Each row was made from one small tree. Brackets hold a mark, then the marks that hang from it, in alphabetical order. Every link used is in the known rows. Write each row's tree.
Known rows:
[nisu [pege bebo togasig]]: [-2.67 -0.59  1.23 -2.59  5.20 -3.39  2.43  0.29 -1.15 -5.05 -3.67  0.22
 -2.92  4.39  0.44 -6.12 -2.29 -0.48  3.26 -1.26 -0.07  2.66]
[vogop [gagofo nisu]]: [-0.07 -1.74  2.45 -2.24  1.76 -0.57  2.08 -2.51  1.24 -2.80 -3.75 -0.99
 -1.11  0.53  0.73 -2.67 -4.13  0.67 -0.53  2.80  0.40  0.37]
[vogop [gagofo riker]]: [-0.45 -3.09  4.55 -2.44  1.54  1.47 -0.71 -1.71  1.17 -4.16 -0.99 -1.34
 -1.60  2.29  2.04 -0.87 -5.46  0.82  0.98  1.59  0.34  1.03]
[nisu [pege bebo]]: [-2.68 -0.90  3.09 -2.16  1.51 -0.67  2.82 -0.08 -1.59 -5.85 -2.04  0.38
 -2.87  3.31  0.13 -3.77 -2.89 -0.29  2.65 -1.28 -0.39  1.77]
[vogop [gagofo [riker gapu] togasig]]: [-1.54 -4.84  4.22 -1.93  4.66  2.21 -1.04 -2.74  2.66 -2.28 -1.79 -0.86
 -0.99  2.23  2.75 -3.62 -4.81  0.75  0.10  1.79  1.34  2.37]
[vogop [gagofo bebo]]: [-1.62 -1.71  2.20 -3.08  0.44  0.26  0.29 -4.11 -0.64 -4.09 -2.26 -0.10
 -2.04  0.56  2.42 -0.75 -3.09 -0.26  0.62  3.57  0.93  0.35]
[riker [gapu neve]]: [-3.32 -6.84  4.19 -4.07 -0.55  2.07 -0.88 -3.19 -0.43  0.46  1.92 -2.17
 -3.71  2.83  0.77 -2.15 -0.52  0.94  2.41  0.28 -0.52  1.69]
[bufon [vogop [gagofo riker togasig]]]: [-2.20 -1.58  4.82 -1.49  3.12 -0.73  0.13 -5.53  4.09 -3.41 -2.05 -0.32
 -3.19  1.09  2.65 -1.96 -4.33  1.53  0.47  0.52 -0.72  2.10]
[nisu pege]: [-0.95 -1.95  3.95 -2.11  1.21 -0.21  1.28  1.08 -0.33 -6.05 -1.79 -0.32
 -2.93  2.45 -0.05 -1.09 -2.73  1.11  2.40 -0.78 -0.55  1.23]
[fugi [riker [gapu [neve [gagofo bebo]]]]]: [-4.15 -5.56  4.35 -3.12  0.78  2.35  0.25 -4.81 -1.33  0.39  1.44  1.07
 -3.20  5.55  3.46 -1.19 -2.05  1.20  1.92 -0.47  1.30  1.85]
[gagofo bebo [nisu [pege togasig]]]: [-2.45  0.90 -3.34 -2.75  4.36 -5.07  2.26 -2.91 -1.80 -1.50 -3.42  1.52
  0.31  0.97  1.31 -4.15 -2.27  0.66  0.75  1.30  2.02 -0.07]
[kube riker]: [ 1.98 -5.00  4.03 -0.86 -1.09  1.15  0.10 -2.77 -0.68 -5.20  0.51  2.72
 -4.63  6.64  1.09 -2.09 -2.36 -1.43  0.68  0.82 -2.84 -0.88]
[riker [gapu [neve [gagofo togasig]]]]: [-3.54 -7.96  4.43 -4.09  1.22  2.84 -0.62 -2.78  0.19  1.46  0.82 -1.95
 -4.12  4.39  0.62 -3.32  0.27  0.98  2.67  0.01 -0.09  2.45]
[neve [gagofo togasig]]: [-1.27 -5.34  5.02 -2.79  3.46  2.02  1.21 -0.33  0.40 -1.04 -2.66  0.70
 -5.52  6.07  0.54 -4.36 -0.87  0.85  2.38  0.64  1.00  1.35]
[riker [gapu [neve [gagofo togasig vogop]]]]: [-3.94 -7.77  3.64 -3.49  0.95  2.49 -0.41 -2.17  0.88  1.95  0.57 -1.85
 -3.57  4.05  1.52 -3.18  0.36  0.41  2.01  1.05  0.24  2.19]
[bufon [vogop [gagofo [riker gapu] togasig]]]: [-2.83 -2.40  4.61 -1.65  3.57 -0.07  0.26 -6.08  4.12 -2.60 -1.61 -0.58
 -2.97  1.01  3.07 -2.43 -3.99  1.67  0.47  0.31 -0.73  2.50]
[gapu [neve gagofo]]: [-1.93 -6.43  5.23 -4.59 -1.74  1.12 -1.27 -1.04 -0.61 -0.38  0.61 -2.32
 -5.03  5.26 -1.12 -0.47 -0.11  0.83  3.74 -0.07 -0.73  1.46]
[bufon vogop]: [-2.42 -1.13  4.93 -2.13  0.19 -1.18  1.46 -4.97  1.63 -3.18 -0.66  0.30
 -5.49  1.45  1.73 -1.24 -2.31  1.57  1.64 -0.11 -1.66  0.66]
[vogop [gagofo riker togasig]]: [-0.62 -3.68  4.52 -1.73  4.11  1.31 -1.27 -2.03  2.57 -3.41 -2.36 -0.39
 -1.28  2.44  2.26 -2.87 -5.34  0.67  0.14  2.07  1.41  1.87]
[gagofo nisu togasig]: [-0.86 -2.28  1.68 -1.17  4.86 -1.77  1.92 -2.11  1.65  0.34 -3.89  1.85
 -1.60  1.88  0.27 -6.78 -3.20  0.96 -1.26  2.14  2.26  0.27]
[vogop [gagofo bebo riker togasig]]: [-1.92 -2.69  2.26 -2.22  3.79  0.61 -1.66 -3.95  1.03 -2.91 -1.92  0.61
 -0.44  1.57  3.37 -2.38 -4.84  0.09  0.00  3.00  2.38  1.38]
[neve [gagofo nisu riker togasig vogop]]: [-1.96 -4.12  1.63 -1.14  4.61  0.50  1.75  0.73  2.52  2.17 -2.57  1.13
 -1.11  5.43  2.50 -5.00 -3.02  0.56 -0.06  1.86  2.49  0.51]
[vogop [gagofo nisu togasig]]: [-0.26 -2.37  2.33 -1.58  4.30 -0.79  1.56 -2.73  2.65 -2.06 -5.06 -0.11
 -0.84  0.63  0.83 -4.72 -4.15  0.48 -1.40  3.26  1.37  1.19]
[kube [riker [gapu [neve [gagofo vogop]]]]]: [-0.23 -8.13  3.11 -1.46 -1.24  2.36 -0.38 -3.22  0.28 -1.71  1.60  1.00
 -3.75  7.31  1.66 -2.24 -0.37 -1.70  0.91  0.86 -2.97  0.40]

Which tree is each row?
[-2.22 -7.12  5.24 -4.00  0.66  1.35 -2.62 -1.01  0.57  0.39  0.72 -1.82
 -3.90  6.02 -0.48 -1.55 -1.30  1.15  3.27 -0.46  0.37  2.15] => [gapu [neve [gagofo riker togasig]]]
[-2.97 -5.96  3.78 -4.82 -1.36  0.93 -2.60 -2.15 -1.51  0.19  1.99 -1.72
 -3.57  5.40  0.19  0.27 -1.05  0.89  3.85 -0.17  0.37  1.22] => [gapu [neve [gagofo bebo riker]]]
[-2.89  0.58 -1.41 -0.34  1.60 -3.25  4.77  0.65  1.19 -1.09 -3.81  1.15
  0.96  1.00  2.01 -4.74 -3.34 -1.31 -1.51  2.72  1.24 -0.30] => [gagofo [nisu [pege bebo]] vogop]
[-1.81 -2.37  2.15 -2.38  3.15  0.04 -0.25 -4.32  0.77 -3.31 -3.56  0.81
 -1.72  0.60  2.52 -2.85 -3.04 -0.45 -0.31  4.05  1.93  1.22] => [vogop [gagofo bebo togasig]]
[-2.00 -4.83  3.62 -1.65  2.87  1.55  1.59  0.79  1.87 -0.02 -3.09  1.04
 -4.27  5.39  2.31 -4.22 -0.67 -0.40  0.85  2.75  1.53  0.81] => [neve [gagofo togasig vogop]]
[-4.01 -1.24 -0.42 -1.67 -0.22 -0.38 -1.36 -1.85 -0.60 -0.43  1.80  2.15
  0.42  2.12  6.17 -0.35 -4.05 -1.17 -0.10  3.98  2.92 -1.35] => [gagofo bebo riker vogop]
[-0.48 -7.80  2.76 -2.23 -1.17  2.37 -0.81 -4.81 -1.20 -2.06  2.01  1.28
 -3.97  7.27  1.43 -2.13 -0.17 -1.38  1.66  0.36 -2.71  0.50] => [kube [riker [gapu [neve [gagofo bebo]]]]]
[-3.10 -6.97  4.41 -2.46  4.23  2.17 -3.25 -2.39  1.79  0.95  1.63 -0.36
 -1.80  4.35  2.15 -4.29 -3.55  1.45  1.39 -0.19  1.78  2.56] => [gagofo [riker [gapu neve]] togasig]
[-3.44 -5.49  5.26 -2.67  0.52  2.24  0.04 -4.18 -0.57 -0.32  1.52  0.75
 -3.27  4.83  3.09 -1.45 -2.86  1.39  1.50 -0.59  0.78  1.85] => [fugi [riker [gapu neve]]]
[-3.88  0.46 -4.12  0.09  4.61 -4.15  2.40 -1.80  1.96  0.45 -4.98  3.54
  2.74 -0.57  3.77 -5.06 -2.34 -1.36 -3.13  4.99  3.99 -0.20] => [gagofo bebo [nisu pege] togasig vogop]
[ 0.03 -8.57  3.76 -1.66  0.26  2.57 -0.85 -3.95  0.25 -1.88  1.12  1.19
 -4.24  7.69  0.87 -3.38 -0.39 -1.22  1.21  0.18 -2.75  1.12] => [kube [riker [gapu [neve [gagofo togasig]]]]]
[ 0.17 -7.73  3.67 -1.77 -1.37  2.04 -0.99 -4.20 -0.41 -2.72  2.11  0.92
 -4.03  6.62  1.00 -2.26 -1.00 -1.23  1.12  0.26 -3.25  0.49] => [kube [riker [gapu neve]]]
[-3.73 -7.00  2.68 -3.68  0.12  1.81  0.58 -2.26  0.36  2.44  0.69 -2.12
 -2.72  3.60  1.13 -2.81  0.04  0.68  1.85  0.85 -0.01  1.58] => [riker [gapu [neve [gagofo nisu vogop]]]]
[-2.63 -4.63  1.41 -2.05  2.65  1.59  2.40  0.22  1.19  2.47 -0.62 -0.29
 -1.21  5.21  2.92 -3.73 -2.60  0.76  0.85  1.08  1.44  0.20] => [neve [gagofo nisu [riker gapu] vogop]]
[-4.34 -3.07 -1.57 -3.66  1.61 -0.89 -1.03 -5.57 -1.90  3.01  2.49  0.08
  1.73  1.80  2.78 -2.54 -3.75  1.40  0.79  0.65  2.53 -0.10] => [gagofo bebo nisu [riker [gapu neve]]]
[-3.78 -0.23 -3.57 -0.40  3.68 -3.54  1.85 -3.39  1.55  2.57 -4.03  3.95
  1.54 -0.23  4.34 -5.71 -2.18 -1.64 -3.55  6.34  4.45 -1.26] => [gagofo bebo nisu togasig vogop]
[-2.01 -4.52  3.73 -2.24  1.11  2.23  0.84  1.49  0.73 -0.36 -0.16 -0.05
 -3.20  6.30  2.98 -1.66 -2.55  0.32  2.08  1.17  0.96  0.21] => [neve [gagofo riker vogop]]
[-4.05 -7.11  3.26 -4.61 -0.16  2.43 -0.59 -3.66 -1.29  1.25  1.65 -1.92
 -3.84  3.92  1.16 -2.04  0.50  0.85  3.14  0.21 -0.02  1.82] => [riker [gapu [neve [gagofo bebo]]]]
[-2.49 -5.94  2.67 -3.05  0.37 -0.46 -0.37 -0.65  1.68  2.08 -1.51 -1.25
 -2.65  4.27 -0.26 -2.63 -0.32  0.13  1.16  1.87  0.74  1.31] => [gapu [neve [gagofo nisu togasig vogop]]]
[-2.80 -6.09  4.54 -3.47  0.66  2.45 -2.45 -2.07 -0.17 -0.16  3.47 -1.70
 -2.12  4.18  1.99 -1.42 -3.66  1.59  2.68 -0.95  0.36  1.41] => [gagofo [riker [gapu neve]]]
[-3.54 -6.02  5.39 -2.87  0.93  2.67  0.49 -3.80 -0.60  0.24  1.23  0.50
 -3.66  5.90  2.86 -1.50 -2.36  1.47  1.99 -0.94  0.80  2.12] => [fugi [riker [gapu [neve gagofo]]]]
[-1.73 -3.51  1.72 -1.86  1.98  0.70  2.20  0.98  1.09  1.42 -1.24  0.17
 -1.50  5.40  2.39 -3.05 -3.10  0.75  0.85  1.37  1.55 -0.30] => [neve [gagofo nisu riker vogop]]
[-3.47 -4.10  1.49 -2.05  3.40  1.34 -0.13 -0.87  0.61  0.83 -1.10  1.96
 -2.04  5.54  4.18 -3.23 -1.97 -0.39  1.06  2.65  3.05  0.50] => [neve [gagofo bebo riker togasig vogop]]
[-1.84 -5.70  3.81 -4.41 -1.10  0.06 -0.22 -1.35 -0.38  0.84 -0.21 -2.16
 -3.83  4.72 -1.51 -1.39 -0.43  1.18  2.84  0.08 -0.35  1.08] => [gapu [neve [gagofo nisu]]]
[-3.70  0.25 -3.25 -1.21  1.16 -2.63  0.68 -2.45 -0.11  2.02  0.20  2.41
  2.97  0.86  5.30 -2.19 -4.86 -0.55 -1.85  4.19  3.67 -2.12] => [gagofo bebo nisu riker vogop]
[-1.72 -0.17 -0.81 -0.24  1.31 -2.86  3.73  1.50  2.12 -1.19 -3.64  0.65
  1.02  0.36  1.89 -2.89 -3.16 -0.32 -1.68  2.99  1.16 -0.64] => [gagofo [nisu pege] vogop]
[-1.10 -3.20  2.20 -2.29  3.09  0.81  0.93 -2.95  1.60 -1.30 -1.51 -1.67
  0.47  1.33  2.14 -2.87 -5.46  1.34 -0.20  1.48  0.86  1.08] => [vogop [gagofo nisu [riker gapu]]]
[-3.37 -3.85  1.33 -2.15  2.68  0.85  1.33 -1.13  0.33  0.43 -2.67  2.08
 -3.33  4.61  3.39 -3.68 -0.18 -0.95  0.76  3.65  2.54  0.35] => [neve [gagofo bebo togasig vogop]]
[-3.23 -2.70  1.60 -2.20  4.18  0.24 -2.74 -3.91 -0.63 -0.90  0.53  2.92
 -1.07  3.27  3.87 -3.48 -4.23  0.50  0.78  1.78  3.66  0.52] => [gagofo bebo riker togasig]
[-4.32 -2.11 -0.56 -0.72  3.40 -0.56 -2.10 -2.16  1.40  0.62 -0.19  3.49
  0.77  2.20  6.28 -3.22 -3.89 -1.36 -1.41  4.63  4.33 -0.24] => [gagofo bebo riker togasig vogop]
[-3.37 -4.28  2.33 -1.31  1.00  2.00 -0.52 -0.05  1.75  0.48  2.10  0.04
 -0.50  3.09  5.27 -2.15 -3.98 -0.19  0.00  2.26  1.46  0.08] => [gagofo [riker gapu] vogop]
[-2.01 -1.73 -0.43  0.33  4.02 -2.45  2.53 -0.36  3.77  1.85 -4.57  2.48
  0.31  0.85  2.76 -6.42 -2.92 -0.83 -3.44  5.14  3.00 -0.48] => [gagofo nisu togasig vogop]
[-2.15 -5.69  2.79 -2.40  5.75  1.90  1.43 -1.24  1.06  2.21 -1.48  0.22
 -2.12  6.00  1.33 -5.89 -2.68  1.95  1.46 -0.42  1.98  1.57] => [neve [gagofo nisu [riker gapu] togasig]]
